Every row comes from one small tree of marks. The marks that hang from a mark follow it in brackets, in alphabetical order. Every link used is in the known rows. Which tree was each row made from?
Known rows:
E(V(X Y)): -2.9 -18.7 -4.4 22.5 -0.6 41.4 -5.7 1.4 21.4 -27.2 0.3 36.3 -16.5 -25.1
 -7.6 -5.8 0.8 -2.2 6.5 -12.8 -1.5 6.0 2.2 24.3
E(V(K X) Y(C(Q))): 0.4 -1.9 -18.2 14.5 -11.0 26.3 2.3 -16.6 25.2 -23.4 -1.0 37.3 39.8 -12.5
 1.0 -22.8 -2.3 24.7 -5.6 16.8 -7.3 12.2 9.0 4.4
Y(C): 21.8 4.9 -25.4 -3.1 14.1 15.1 -24.3 8.2 -14.5 -10.8 -8.1 3.4 5.8 -1.9
 -0.9 -24.4 6.2 -0.6 3.9 12.6 -3.1 -14.3 -7.7 23.9
K(E(Y) Q): 6.7 -0.9 -30.1 7.4 18.9 3.9 -23.4 -14.8 25.1 -9.9 12.2 36.1 -6.7 2.5
 -6.3 -67.9 2.3 -10.3 60.7 8.0 -9.5 -21.2 -13.6 60.8
C(Q(K(E) V) Y): 62.6 35.5 -29.3 -0.7 28.9 6.3 -17.8 -16.4 12.6 -20.0 -5.2 -1.6 -19.4
 -21.7 -5.4 -23.3 26.0 0.3 8.2 -6.9 -8.1 -21.5 8.4 28.4
C(Q Y(E)): 30.4 15.3 -27.7 -27.3 28.6 8.9 -1.2 -2.2 -1.9 -18.0 -20.9 7.2 14.8 -29.5
 18.9 -24.4 21.6 -21.6 -7.7 -11.1 -11.5 7.1 -8.7 23.5
Y(E): 2.9 9.0 -29.5 -7.4 25.9 7.9 -19.9 -1.8 -8.8 -7.4 2.9 1.5 7.4 -6.2 9.7
 -10.0 -0.1 -11.6 1.6 -13.7 -8.2 -3.5 -12.0 20.8
C(Q(K) Y): 38.3 25.4 -32.8 -9.0 27.3 8.4 -12.3 -8.2 -1.2 -25.0 -21.2 5.9 -5.2 -31.3
 4.8 -19.2 19.0 -7.6 7.0 -9.9 -13.2 -7.1 10.5 31.7
Y(C(Q(V)) E): 39.0 24.0 -21.5 -23.7 16.2 6.3 -13.7 -3.0 -15.2 -6.4 -2.8 -10.5 27.9 4.3
 17.0 -10.4 7.8 -6.4 -25.8 9.3 -11.2 -5.5 -14.1 1.6
Y(C(Q(K V X)) E): 44.5 38.1 -27.4 -18.3 14.9 1.6 -18.9 -17.2 -16.9 0.0 0.1 -21.1 27.5 13.9
 13.0 10.6 7.5 8.6 -36.2 -0.7 -6.4 -24.1 12.2 -0.6
C(Q(K Y(E))): 9.6 17.6 -25.3 -26.8 23.0 -1.5 -20.3 -14.5 -8.2 -15.9 9.1 -6.4 -7.1 -5.3
 13.2 -10.9 -7.7 -2.5 -8.8 -17.4 -20.4 3.6 3.8 10.3
V(K(E) Q(X) Y(C)): 6.2 -29.2 6.4 25.1 -1.5 -1.6 -57.8 -28.5 18.1 7.5 -31.1 39.4 -17.0 -22.7
 -11.4 -12.8 10.8 15.2 15.3 39.4 9.1 -11.8 28.5 22.0
E(V(K Q X) Y(C)): -7.8 -8.1 -8.2 31.1 -28.0 27.7 0.6 -16.8 25.2 -16.5 -2.9 49.1 31.3 -9.1
 -1.0 -13.5 -8.4 30.1 8.8 33.2 -1.1 19.2 5.6 6.2
Q(V Y): 28.6 11.1 -32.9 -6.0 1.6 1.5 -19.1 -0.7 1.2 -0.8 31.7 -13.3 -33.8 15.9
 -22.1 -18.7 4.9 5.0 -29.7 -1.1 -1.0 -6.3 -28.0 -2.0
Q(Y(E)): -3.9 -0.6 -27.4 -26.5 12.0 2.1 -17.4 -1.2 -13.0 -2.3 20.6 -6.0 -6.8 9.8
 4.2 -18.6 -4.8 -2.7 -17.3 -12.7 -10.0 4.8 -19.4 7.9
V(K Q(X) Y(C)): -0.1 -24.5 -3.7 22.2 -9.1 -4.9 -48.4 -22.9 7.0 9.1 -36.4 35.5 -5.3 -21.5
 -11.8 4.6 9.2 14.2 -7.6 37.9 9.7 0.0 19.9 11.4
Y(C(Q(K)) E): 23.2 23.9 -22.5 -24.5 24.3 6.4 -19.7 -10.3 -24.4 -9.5 -10.0 -8.3 33.0
 -2.7 25.9 -4.3 -1.4 1.3 -7.1 0.2 -18.8 -8.7 5.9 10.9
Y(C E(V)): 9.0 8.1 -13.4 -15.5 14.6 30.5 -7.2 11.5 -12.1 -7.8 11.6 6.6 37.9 9.2
 21.1 -6.9 2.4 4.5 -8.8 -12.2 -9.6 -6.5 -12.5 18.1
Q(K V(Y) X): 38.1 25.5 -29.9 25.8 5.1 -3.6 -37.6 -29.5 3.3 -4.7 5.9 -10.8 -30.8 7.8
 -28.7 28.7 9.7 10.7 -24.2 -14.4 15.6 -36.2 20.7 11.1
X(E): 28.0 -11.7 -26.0 -4.1 46.1 23.9 -39.8 12.5 1.3 -14.7 16.4 4.8 -30.0
 -21.7 -13.0 -24.3 5.6 -1.4 18.0 -2.7 21.6 -10.0 8.3 29.2
K(Q): 8.3 3.0 -41.0 0.9 18.1 3.2 -24.3 8.4 6.3 -1.3 2.7 23.9 -7.7 -9.4 -6.6
 -40.9 6.3 -12.3 28.0 3.9 -18.9 -15.9 -17.6 53.7
C(Q(K V X)): 49.8 38.7 -34.7 7.1 18.6 -0.7 -28.8 -20.3 10.2 -15.6 3.3 -9.0 -21.1 -3.8
 -11.7 5.0 13.9 -1.0 -24.3 -11.2 0.3 -28.8 20.6 13.9
K(E(Y(C))): 15.9 -1.1 -16.9 8.7 16.2 13.9 -27.0 -17.1 10.2 -22.4 2.3 16.2 0.5 5.0
 -2.7 -51.2 3.0 -2.6 37.3 9.7 6.3 -18.4 -4.2 33.4

Which tree is each row?
21.6 13.5 -19.0 -29.1 21.6 10.4 -15.3 -1.2 -17.3 -10.3 -13.2 -0.6 32.4
 -3.6 26.0 -17.3 4.6 -11.1 -11.3 4.3 -14.7 -0.8 -6.7 11.3 -> Y(C(Q) E)
27.4 16.2 -25.9 1.0 -0.8 5.9 -7.6 -19.1 2.8 -24.8 -4.3 9.2 22.0 12.2
 -1.3 -28.7 6.1 -5.5 -4.3 15.9 4.9 0.2 -19.2 7.3 -> E(Y(C(Q(V))))
50.1 6.8 -27.5 -3.8 18.8 10.7 -29.0 -0.9 0.7 -3.8 -2.8 -1.1 2.2 -20.1
 -8.5 -18.0 12.1 17.2 -15.8 35.3 1.0 -6.4 15.5 -0.5 -> Y(C(Q(V(K X(E)))))
4.0 13.1 -19.4 -3.1 -5.8 -2.1 -22.1 -19.8 -7.5 -0.9 7.5 1.0 -20.4 10.9
 1.6 14.0 -8.5 9.5 -13.5 -3.6 -2.2 -6.4 14.9 9.8 -> V(Q(K X Y(E)))
49.3 -0.1 -38.8 -16.7 10.7 -5.6 -44.3 -5.2 -1.0 29.3 40.4 -26.1 -17.5
 18.8 -30.8 -1.1 14.6 44.4 -58.6 21.9 24.9 -26.2 19.6 -18.6 -> Q(V(K) X(E) Y(C))
-6.6 -20.3 -2.9 9.3 -6.6 -8.4 -43.4 -26.9 -1.3 15.3 -32.7 27.9 15.0
 -15.8 2.3 15.3 5.6 14.1 -16.5 31.9 6.5 5.4 16.9 5.1 -> V(K Q(X) Y(C E))
2.2 20.8 -27.6 -17.5 7.8 10.0 -13.3 -14.4 -5.1 1.6 37.3 -11.8 -3.9 26.6
 2.2 18.4 -7.4 21.0 -34.0 -40.8 -3.1 -23.4 20.9 8.0 -> Q(K X Y(E(V)))
0.0 9.8 -13.0 12.3 2.6 30.5 -1.9 -5.4 6.5 -14.7 9.1 22.6 7.2 -12.6 15.2
 11.4 -11.1 7.1 5.9 -10.5 -11.7 6.5 6.3 16.0 -> Y(E(V(Q(K) X)))
-15.6 -30.7 -2.5 31.1 2.6 -4.6 -48.2 -20.0 15.4 -1.3 -32.4 44.5 -22.6
 -38.9 -12.7 -5.8 2.5 4.1 19.9 28.3 -0.7 19.0 1.9 22.7 -> V(K Q Y)
-12.1 -27.0 -35.0 25.9 -1.0 -8.3 -34.2 -18.2 18.2 8.7 -20.9 39.6 -7.3
 -44.8 -19.2 -19.7 0.6 13.6 18.1 34.5 -20.3 5.1 15.7 25.9 -> V(K(Q) X Y)
30.1 -5.9 -16.8 -27.4 25.4 23.2 -19.9 6.5 17.3 -17.5 24.1 7.4 -30.5 -6.3
 -3.8 -19.9 10.3 -6.2 -27.0 -20.9 13.2 -5.3 16.2 13.2 -> C(Q(X(E(V)) Y))
23.3 24.5 -13.3 -21.0 17.7 24.3 -7.7 -4.7 -6.9 -12.9 5.8 0.7 37.5 9.0
 25.2 9.1 2.8 6.5 -24.3 -20.0 -9.9 -18.3 17.1 13.0 -> Y(C(Q(K X)) E(V))
31.1 10.2 -44.8 -8.6 -14.7 -0.5 -6.5 4.7 -2.9 14.7 22.6 2.3 -8.2 13.1
 -14.3 -32.5 3.6 12.8 -11.1 30.6 -20.6 -13.1 -18.4 14.1 -> K(Q(V(X) Y(C)))
-1.1 -16.7 8.5 1.2 -6.6 10.6 -22.7 -11.9 -12.3 -9.8 -30.0 27.3 7.1 -11.2
 14.0 1.4 -1.8 -13.3 9.2 21.6 1.3 14.6 -13.7 15.2 -> V(Q Y(C E))
34.4 13.8 -25.7 -14.8 10.1 1.2 -16.1 -4.6 9.1 -16.1 13.3 -3.3 -28.2 -2.4
 -9.2 -26.8 9.6 -10.2 -26.6 -2.7 -7.3 1.7 -20.0 2.4 -> C(Q(V Y))
-1.3 -9.8 -33.0 33.7 7.9 0.3 -34.0 -30.3 28.0 -4.3 -3.9 26.7 -7.7 -29.2
 -17.0 -37.0 -4.1 24.3 26.9 30.0 -6.5 -4.8 26.5 16.9 -> V(K(E(Y)) X)
25.4 12.4 -44.3 0.7 -1.5 -17.1 -34.8 -15.9 10.8 22.5 29.5 -13.9 -27.0
 16.3 -32.6 -1.4 13.9 29.0 -60.0 3.8 6.6 -21.9 3.0 -10.8 -> Q(V(K) X Y)
27.0 -30.4 -10.6 6.2 7.8 29.0 -30.3 -2.1 -8.2 -14.2 -11.8 13.3 -15.6
 -32.0 -11.7 -8.2 2.3 6.6 7.5 31.2 17.8 2.4 25.5 8.9 -> V(X(E) Y(C))
30.4 15.4 -47.9 14.5 0.4 2.9 -11.6 2.6 12.9 3.4 11.8 15.2 -15.7 -7.9
 -20.0 -29.4 7.9 -1.2 8.2 20.8 -17.2 -17.4 -14.1 33.2 -> K(Q(V(X)))
17.4 -32.0 -14.1 14.1 15.7 27.2 -29.3 -4.8 4.7 -18.9 -7.1 19.2 -34.9
 -40.4 -18.4 -7.1 1.0 -3.6 14.7 16.4 19.2 5.9 23.6 15.1 -> V(X(E) Y)
34.2 33.3 -37.8 -11.2 -13.2 -1.3 -10.1 -21.0 -24.9 9.7 30.6 -35.3 5.2
 24.3 -4.6 16.4 -13.6 38.1 -41.1 12.7 -14.8 -12.3 6.5 -23.8 -> Q(K V(X) Y(C E))
-8.4 -5.8 -43.5 -15.8 14.2 -15.5 -33.0 -3.9 -3.7 26.7 9.1 10.6 19.3 -3.2
 -2.3 -29.7 -0.1 22.6 -2.6 21.6 -28.1 -5.1 -8.4 21.7 -> V(K(Q(Y(C E))))
21.8 2.3 -33.1 2.4 13.3 -11.5 -40.0 -13.9 16.5 13.5 33.4 -8.5 -33.4 5.0
 -27.6 -30.7 6.8 26.4 -17.0 11.0 -6.6 -13.7 -11.2 2.4 -> Q(V(K(E)) Y)
